What can hang from each mark:
E: X Z
R: H X Z
Y: X
H: E Y
Z: R
X: E R Y

Each row was made from one small tree. The marks that hang from a mark follow it in brackets, in alphabetical order. Every link used is in the known rows. Write each row's tree.
Known rows:
E[X[R] Z]: [  4.8, -27.2, -27.5,  -2.7,  -8.4,   2.2,   0.2, -29.6, -14.9,   3.0,
  -5.0,  -0.6,   7.2,  14.8, -20.7,   4.4,   1.4,  -9.4]
Z[R]: [  0.0, -18.4,  -7.9,   4.8,   2.8,   3.7,  -3.3,   0.6,  -2.0,  -2.3,
   9.3,  12.7,   5.3,   8.6, -10.8,   1.4,  -0.8,  -6.3]
H[Y]: [  4.2, -11.1, -16.3,   2.9,  -0.8,   2.9,   5.6,   2.3,  -0.6,  -1.0,
  -5.6, -10.3,   6.3,  -0.4,  -3.7,  -2.5,   7.7,  -1.8]
X[E[Z[R]]]: [ -0.9, -32.5, -29.9,  16.9,  -7.0,   9.1,  -4.8, -20.5, -14.3,   2.2,
   2.6,  12.8,  12.6,   5.0, -23.4,   9.4,  -5.0,  -6.0]
H[E Y[X]]: [  6.7, -12.6, -28.1,  26.7,  -0.4,  10.2,  -2.8,   1.5,  -1.3,  -0.4,
 -22.9,   2.7,  10.9,   6.4,  -6.4,  -7.2,  10.7,  -7.2]
Y[X[E[Z[R]]]]: [ -1.7, -37.1, -24.8,  18.2,  -4.3,  10.6,  -8.4, -27.0, -16.0,   0.1,
  -7.7,  22.2,  12.5,  17.0, -18.4,   8.7,   2.0, -16.7]
Z[R[H X[Y]]]: [ -5.4, -32.9, -20.2,   2.6,   6.2,  -2.7,   0.3, -10.7,  -8.1,  -3.8,
 -12.9,  14.8,  12.5,   4.7, -40.7,   0.3,  12.0, -10.3]
Z[R[H[E]]]: [ -1.1, -19.0, -18.4,  38.5,   1.1,   2.9, -12.8,   0.8,   1.5,  -1.0,
  -5.6,  26.7,   5.7,  -1.9, -32.3,  -1.8,  -4.2,   6.8]
H[E[Z] Y[X]]: [  4.1, -21.3, -43.2,  32.5,  -4.5,  12.3,  -3.2,  -9.8,  -7.9,   0.2,
 -26.9,   3.7,  11.8,  13.8, -11.8,  -3.3,  12.0,  -3.5]
Z[R[H[Y]]]: [ -1.0, -29.7, -16.4,  16.5,   2.5,   0.8,  -2.2,  -3.8,  -1.0,  -4.5,
  -5.4,  14.7,   9.1,   1.5, -26.6,  -1.1,   6.9,  -1.3]
R[X[E Y] Z]: [ 10.5, -25.9, -26.2,  -0.9,  -3.8,   3.7,   4.3,  -6.9, -13.3,   3.2,
 -14.4,   1.2,   6.9, -15.9, -25.0,   5.2,  11.6, -12.5]
H[Y[X[R]]]: [  4.2, -26.1, -11.1,  11.5,   1.5,   5.5,   6.8, -19.6,  -3.0,  -0.5,
 -11.2,  -6.4,   9.6,   2.3, -10.8,  -1.7,  13.3, -18.2]
Y[X[E[Z] R[H]]]: [ -2.8, -32.1, -12.0,  32.6,  -7.4,  -1.0,  -4.7, -49.1, -11.8,   4.3,
 -20.1,  13.6,   6.3,  -6.5, -32.5,   7.8,   1.2, -10.3]
R[H]: [ -3.1,  -0.7,   6.6,   7.9,   0.1,  -7.3,  -5.0,  -6.3,   2.3,  -0.7,
  -8.1,  10.9,  -3.8,  -8.6, -13.3,  -0.3,  -0.1,   6.2]
E[X[Y] Z[R[H]]]: [ -2.3, -40.2, -35.9,   2.1,  -4.6,  -0.8,  -7.7, -23.2, -21.0,  -2.0,
 -11.5,  17.7,  12.2,  24.0, -38.8,   6.0,   5.9,  -9.6]
H[E]: [  3.7,   0.6, -17.8,  22.9,  -2.0,   6.3,  -5.2,   5.3,   1.7,   2.3,
  -6.1,   3.8,   3.5,  -4.3,  -8.0,  -3.5,  -4.7,   4.9]
Z[R[X[Y]]]: [ -2.1, -32.0, -27.2,  -7.7,   5.3,   5.5,   5.6,  -5.8, -10.1,  -2.8,
  -4.6,   3.1,  15.7,  10.9, -28.5,   0.3,  11.4, -16.8]
Y[X[R[H]]]: [ -2.9, -18.0,  10.1,  18.7,   2.0,  -6.6,  -3.6, -28.7,   0.1,  -0.2,
 -14.0,  12.7,  -0.9,  -5.5, -20.8,   0.1,   5.8, -10.1]
R[X[Y] Z]: [  9.1, -18.6, -16.9,  -8.7,   0.9,   1.2,   5.2,   1.6,  -7.8,  -0.7,
 -11.7,   2.4,   1.3,  -5.0, -18.0,   1.2,  16.1,  -6.6]

Which tree is each row?
[ -2.2, -39.3, -37.9,  16.6,  -7.1,  11.4,  -1.0, -23.5, -18.5,   2.9,
   1.5,  -0.4,  17.8,   3.5, -30.2,  11.3,  -1.9, -14.6]
X[E[Z[R]] Y]
[ 17.6, -32.8, -27.8,  41.0,  -2.2,  11.2,  -0.6,  -7.7,   0.3,   1.9,
 -15.8,   6.2,   4.4,  -7.4, -20.1,  -2.5,  12.9,  -9.0]
H[E Y[X[R[Z]]]]
[ 13.7, -30.2, -47.7,  16.6,  -6.7,   9.6,   0.6, -10.4,  -7.6,   3.9,
 -12.2,  -8.8,  16.5,   3.8, -28.1,  -4.8,   4.5,  -8.2]
H[E[X[R]] Y]
[  0.3, -26.4, -40.2,  33.4,  -4.1,  14.0,  -8.5,  -5.8,  -6.6,   0.6,
  -1.9,  16.7,  10.4,  11.9, -25.0,   2.5,  -4.1,   2.5]
H[E[Z[R]]]
[  4.6, -25.1, -31.7,  22.0,  -1.5,   1.4, -16.5,  -2.0,  -6.5,  -1.1,
 -11.1,  31.6,   9.9,  14.4, -34.9,  -3.4,  -2.1,   0.3]
Z[R[H[E[X]]]]
[ 17.3, -25.9, -12.1,  -3.6,  -5.0,  -0.1,  -1.4, -10.0,  -8.0,   2.5,
   0.3,  10.2,  -2.7,   0.2, -16.5,   3.4,   4.1,  -7.5]
E[X[R[Z]]]
[  9.2, -19.7,  -2.5,  16.4,   1.7,  -3.3,  -4.9,  -2.6,  -0.7,  -4.3,
 -24.1,  21.8,  -4.9,  -5.5, -11.8,  -1.4,  18.7,  -2.2]
R[H[Y[X]] Z]
[  9.4, -17.2,  -6.7,  13.6,  -1.7,  -3.9,  -1.3,   3.5,   1.5,  -2.6,
 -13.5,  13.6,  -5.7, -14.8, -16.3,   0.5,  11.9,   9.0]
R[H[Y] Z]
[ 13.5, -17.3, -25.6,  38.4,  -3.9,   1.9,  -7.1,   9.2,   4.2,   0.3,
 -19.5,  15.7,  -1.7, -18.8, -24.1,  -2.8,   7.0,  13.7]
R[H[E Y] Z]
[ -0.8, -28.6, -41.8,  -0.4,  -7.8,   5.8,   5.0, -26.1, -20.6,   4.1,
 -19.4,  -9.5,  16.4,  -0.8, -29.7,   6.3,   8.3, -12.1]
R[X[E[Z] Y]]
[  3.3, -34.3, -36.2,  -2.7,  -8.7,   4.0,   3.7, -35.2, -19.9,   3.9,
  -6.2, -12.1,  12.0,  14.3, -28.3,   6.8,   4.7, -16.9]
E[X[R Y] Z]
[  9.3, -28.4, -19.0,   7.1,  -3.6,  -4.0,  -1.0, -12.9, -11.5,   2.3,
 -22.5,  11.5,   3.4, -23.7, -36.8,   5.3,  11.5,  -4.8]
R[H X[E Y] Z]
[  1.7, -33.5, -29.8,  40.5,   3.5,   8.0, -10.0,  -5.4,  -1.3,  -4.1,
 -22.2,  26.4,  14.0,   7.9, -30.0,  -6.1,  10.5,  -5.8]
Z[R[H[E Y[X]]]]
[  4.4, -39.2, -60.7,  18.6,  -6.2,  13.4,  -8.2, -11.8, -20.2,   0.9,
  -9.8,   8.9,  19.8,  27.0, -35.5,   2.5,   0.9, -10.0]
H[E[X[Y] Z[R]]]
[  0.4, -41.0, -42.5,  -5.5,  -4.4,   7.0,  -2.8, -16.7, -22.2,  -1.2,
  -3.2,   7.4,  15.7,  32.4, -27.3,   6.0,   5.4, -15.7]
E[X[Y] Z[R]]
[ 12.6, -19.4, -18.2,  -1.7,  -4.0,   1.8,  -0.4,  -2.2,  -8.3,   2.6,
 -12.2,  11.5,   2.0, -16.2, -16.4,   3.1,   8.4,  -3.2]
R[X[E] Z]
[  6.9, -34.6, -19.7,  18.2,  -4.0,   7.2,   4.7, -29.3,  -8.2,   3.3,
 -11.7, -10.7,  15.6,  -9.9, -18.2,   2.1,   9.5, -22.2]
H[Y[X[E R]]]
[  8.8, -32.5, -10.2,  27.8,  -7.9,  -2.4,  -0.8, -27.8,  -7.4,   5.9,
  -4.8,   0.8,   0.2, -33.1, -40.0,  11.8,  -0.1,  -8.2]
X[E R[H Z] Y]
[ 10.8, -23.0,   5.3,  14.4,   1.4,   1.4,   0.0, -14.5,  -0.7,   0.6,
  -4.5,  15.0,  -5.1,  -2.6,  -8.4,   3.9,   8.1, -12.3]
Y[X[R[Z]]]
[  8.2, -27.5, -46.1,  22.0, -10.1,   7.9,  -4.9, -23.5, -13.1,   5.5,
 -11.1,   2.1,   9.7,  10.9, -29.3,   0.5,  -2.9,  -3.5]
H[E[X[R] Z]]
[ -4.0, -19.0,  -3.7,  16.4,  -0.4,  -4.7,   2.8, -26.7,  -3.3,   2.2,
  -4.9,  -7.9,   4.6, -14.7, -31.5,   3.9,   1.8,  -7.9]
X[R[H] Y]
[ 14.0, -26.1,  -7.4,  19.4,  -7.8,   3.3,   0.6, -16.8,  -4.2,   5.9,
   4.7,   3.1,  -0.9, -26.4, -20.8,   8.4,  -2.5,  -6.3]
X[E R[Z]]
[  9.0, -36.5, -47.1,  20.7,  -2.4,   5.2, -10.7,   0.8,  -7.9,  -2.0,
 -17.4,  21.9,  16.4,  13.5, -38.8,  -5.9,   6.1,  -1.5]
Z[R[H[E[X] Y]]]
[  1.1, -40.2, -35.9,  -1.9,   0.2,   8.0,   2.5, -13.8, -16.3,   0.9,
  -6.1,   3.0,  21.3,   1.7, -35.6,   3.9,   7.2, -20.4]
Z[R[X[E Y]]]
[  0.4, -20.2,  -2.0,  24.2,  -5.8,  -4.6,  -2.1, -30.1,  -3.0,   5.3,
  -5.2,   1.3,   4.3, -24.5, -31.8,   5.4,  -5.7,  -3.5]
X[E R[H]]
